Every row comes from one small tree of marks. The marks that hang from a mark follow it in brackets, in alphabetical order. Every link used is in the known rows. Which tree was each row made from?
Known rows
sosu(mogavus): [-0.13  0.35 -0.01 -0.02 -0.15  0.16 -0.26  0.11  0.28 -0.12  0.12  0.08
  0.07  0.10 -0.25 -0.10  0.04]
gafo(reze(nakot) tema): [ 0.15  0.55  0.10  0.05 -0.31  0.05 -0.22  0.16  0.28 -0.04  0.05  0.04
  0.06  0.03 -0.04  0.03 -0.19]
reze(nakot(tema(sosu(mogavus))) vulir): [-0.24  0.31  0.02  0.07 -0.11  0.14  0.03  0.02  0.20  0.19 -0.06  0.13
 -0.03  0.05 -0.16  0.14 -0.03]
moki(mogavus): [-0.03  0.40 -0.07  0.25 -0.24  0.07 -0.34  0.23  0.31 -0.11  0.01  0.09
  0.06  0.16 -0.19 -0.21  0.01]
gafo(reze(nakot)): [ 0.02  0.44  0.14  0.07 -0.18  0.11 -0.29  0.14  0.25 -0.02  0.05  0.02
  0.06  0.04 -0.07  0.01 -0.13]
gafo(reze(nakot vulir) tema(sosu(mogavus))): [-0.10  0.48  0.12  0.00 -0.33  0.13 -0.08  0.06  0.38  0.05  0.05  0.09
 -0.10 -0.06 -0.11  0.28 -0.15]
sosu(mogavus(nakot(tema))): [-0.19  0.30  0.13  0.05 -0.07  0.24 -0.02  0.14  0.27 -0.12  0.18  0.03
  0.10  0.22 -0.29 -0.23  0.08]
moki(mogavus(nakot) reze(vulir) tema(sosu)): [-0.26  0.39  0.04  0.03  0.00  0.19 -0.02  0.16  0.41 -0.17  0.25  0.14
 -0.16  0.03 -0.18 -0.04 -0.05]
moki(mogavus tema): [-0.01  0.41 -0.11  0.19 -0.06  0.05 -0.23  0.16  0.35 -0.06  0.15  0.10
 -0.04  0.13 -0.18 -0.20 -0.04]
gafo(reze(nakot sosu(mogavus) vulir) tema): [-0.05  0.53  0.13  0.00 -0.33  0.13 -0.18 -0.03  0.31  0.12  0.09  0.04
  0.11 -0.03  0.09  0.11 -0.01]
reze(vulir): [-0.14  0.41  0.03 -0.10 -0.14  0.10 -0.36  0.12  0.22 -0.10 -0.02  0.04
  0.08  0.11 -0.09 -0.01  0.01]
gafo(reze tema(sosu)): [ 0.05  0.55  0.10  0.03 -0.30  0.09 -0.18  0.19  0.32 -0.19  0.08  0.10
 -0.17  0.05 -0.10  0.08 -0.11]
moki(mogavus reze(sosu vulir)): [-0.25  0.42 -0.03  0.12 -0.17  0.12 -0.28  0.08  0.23 -0.07  0.04  0.12
  0.16 -0.02  0.07 -0.15  0.13]
tema(sosu(mogavus(nakot))): [-0.16  0.32  0.09  0.03 -0.16  0.23 -0.13  0.17  0.38 -0.17  0.19  0.16
 -0.14  0.14 -0.33 -0.04  0.04]
tema(sosu(mogavus)): [-0.16  0.35 -0.02  0.05 -0.16  0.17 -0.18  0.12  0.32 -0.11  0.10  0.18
 -0.15  0.08 -0.29  0.03  0.03]
moki(reze(nakot vulir) tema(sosu)): [-0.18  0.40 -0.04 -0.15  0.06  0.13 -0.05  0.03  0.23  0.01  0.16  0.19
 -0.16 -0.11 -0.06  0.21 -0.15]
mogavus(nakot(tema)): [-0.08  0.36  0.13  0.04 -0.07  0.17 -0.07  0.20  0.21 -0.16  0.12  0.04
  0.08  0.27 -0.19 -0.27  0.05]
nakot(tema(sosu(mogavus))): [-0.19  0.31  0.00  0.10 -0.06  0.18  0.04  0.09  0.20 -0.05  0.04  0.16
 -0.11  0.13 -0.24 -0.04  0.07]
gafo(reze tema(sosu(mogavus(nakot)))): [-0.06  0.48  0.19  0.02 -0.30  0.21 -0.05  0.18  0.43 -0.21  0.22  0.07
 -0.14  0.08 -0.22  0.04 -0.06]
nakot(tema(sosu)): [-0.11  0.37 -0.01  0.11 -0.06  0.12 -0.02  0.15  0.14 -0.07 -0.02  0.17
 -0.12  0.16 -0.16 -0.06  0.04]

Write each row's tree
[-0.34  0.35  0.07 -0.22  0.11  0.26  0.04  0.05  0.36 -0.17  0.32  0.14
 -0.16 -0.03 -0.21  0.09 -0.02] -> moki(reze(vulir) tema(sosu(mogavus(nakot))))
[-0.16  0.36  0.02  0.02 -0.20  0.13 -0.28 -0.07  0.24  0.19  0.05  0.13
  0.16  0.03  0.01  0.03  0.11] -> reze(nakot sosu(mogavus) vulir)
[-0.13  0.34  0.03 -0.04  0.02  0.20 -0.04  0.10  0.40 -0.12  0.32  0.17
 -0.24  0.11 -0.31 -0.03  0.00] -> moki(tema(sosu(mogavus(nakot))))
[-0.12  0.53  0.24 -0.06 -0.29  0.21 -0.16  0.04  0.37 -0.10  0.20  0.01
  0.10  0.07  0.03 -0.03  0.10] -> gafo(reze(sosu(mogavus(nakot)) vulir) tema)
[-0.12  0.35  0.13  0.09 -0.06  0.19  0.01  0.20  0.23 -0.16  0.10  0.12
 -0.09  0.23 -0.23 -0.16  0.04] -> mogavus(nakot(tema(sosu)))
[-0.22  0.34  0.04  0.09 -0.11  0.13 -0.06 -0.10  0.15  0.26  0.00  0.12
  0.17  0.06  0.04 -0.01  0.13] -> reze(nakot(tema) sosu(mogavus) vulir)
[-0.30  0.40  0.10 -0.21  0.11  0.25 -0.06 -0.06  0.28 -0.12  0.38  0.11
  0.05 -0.02  0.00 -0.07  0.13] -> moki(reze(sosu(mogavus(nakot)) vulir) tema)
[-0.21  0.38 -0.04 -0.12  0.11  0.20  0.01  0.05  0.28 -0.16  0.30  0.19
 -0.20 -0.07 -0.21  0.05 -0.03] -> moki(reze tema(sosu(mogavus)))
[-0.15  0.42  0.05  0.18 -0.18  0.17 -0.23  0.18  0.29 -0.20  0.21  0.14
  0.15  0.10 -0.03 -0.33  0.15] -> moki(mogavus(nakot) reze(sosu))
[-0.17  0.42 -0.04 -0.13  0.11  0.18 -0.10 -0.04  0.22 -0.10  0.35  0.17
  0.01 -0.04 -0.01 -0.12  0.11] -> moki(reze(sosu(mogavus)) tema)
[-0.13  0.39 -0.07  0.31 -0.14  0.09 -0.06  0.07  0.14  0.08  0.04  0.17
  0.18  0.02  0.07 -0.21  0.08] -> moki(mogavus reze(nakot(tema) sosu))
[-0.15  0.35  0.01  0.07 -0.12  0.09 -0.06  0.05  0.15  0.16 -0.10  0.13
 -0.05  0.08 -0.08  0.13 -0.07] -> reze(nakot(tema(sosu)) vulir)
[-0.05  0.43  0.00  0.02 -0.19  0.07 -0.37 -0.02  0.18  0.16 -0.02  0.14
  0.14  0.05  0.12  0.00  0.08] -> reze(nakot sosu vulir)
[-0.24  0.35  0.05  0.22 -0.10  0.20  0.07  0.25  0.27 -0.21  0.11  0.14
 -0.01  0.12 -0.21 -0.21  0.02] -> moki(mogavus(nakot(tema(sosu))) reze)
[-0.13  0.35  0.15  0.16 -0.12  0.19  0.03  0.07  0.24  0.07  0.05  0.08
 -0.06  0.02 -0.15  0.09 -0.07] -> gafo(reze(nakot(tema(sosu(mogavus)))))
[-0.16  0.40  0.17  0.07 -0.11  0.14 -0.04  0.06  0.19  0.10 -0.05  0.05
 -0.06  0.02 -0.02  0.17 -0.08] -> gafo(reze(nakot(tema(sosu)) vulir))
[ 0.00  0.54  0.21  0.03 -0.28  0.19 -0.16  0.09  0.37 -0.15  0.25  0.05
  0.07  0.11 -0.02 -0.13  0.09] -> gafo(reze(sosu(mogavus(nakot))) tema)
[-0.25  0.36  0.00 -0.02 -0.04  0.14  0.01  0.07  0.11  0.02 -0.02  0.15
  0.00 -0.05 -0.04  0.14 -0.07] -> moki(reze(nakot(tema(sosu)) vulir))
[-0.21  0.39  0.19  0.08 -0.11  0.18 -0.06 -0.07  0.19  0.20  0.03  0.04
  0.14  0.01  0.08  0.05  0.08] -> gafo(reze(nakot(tema) sosu(mogavus) vulir))
[-0.11  0.44  0.15  0.05 -0.16  0.19 -0.28  0.03  0.28 -0.07  0.17  0.07
  0.07  0.04  0.00 -0.08  0.15] -> gafo(reze(sosu(mogavus)))
[-0.25  0.39 -0.08  0.04  0.00  0.13 -0.08  0.12  0.34 -0.09  0.14  0.16
 -0.17 -0.05 -0.12  0.05 -0.06] -> moki(mogavus reze(vulir) tema(sosu))
[-0.15  0.50  0.22 -0.07 -0.30  0.21 -0.06  0.13  0.44 -0.16  0.16  0.04
 -0.12  0.05 -0.18  0.13 -0.04] -> gafo(reze(vulir) tema(sosu(mogavus(nakot))))
[-0.15  0.50  0.13 -0.07 -0.29  0.17 -0.12  0.10  0.37 -0.10  0.08  0.05
 -0.13 -0.01 -0.13  0.20 -0.06] -> gafo(reze(vulir) tema(sosu(mogavus)))
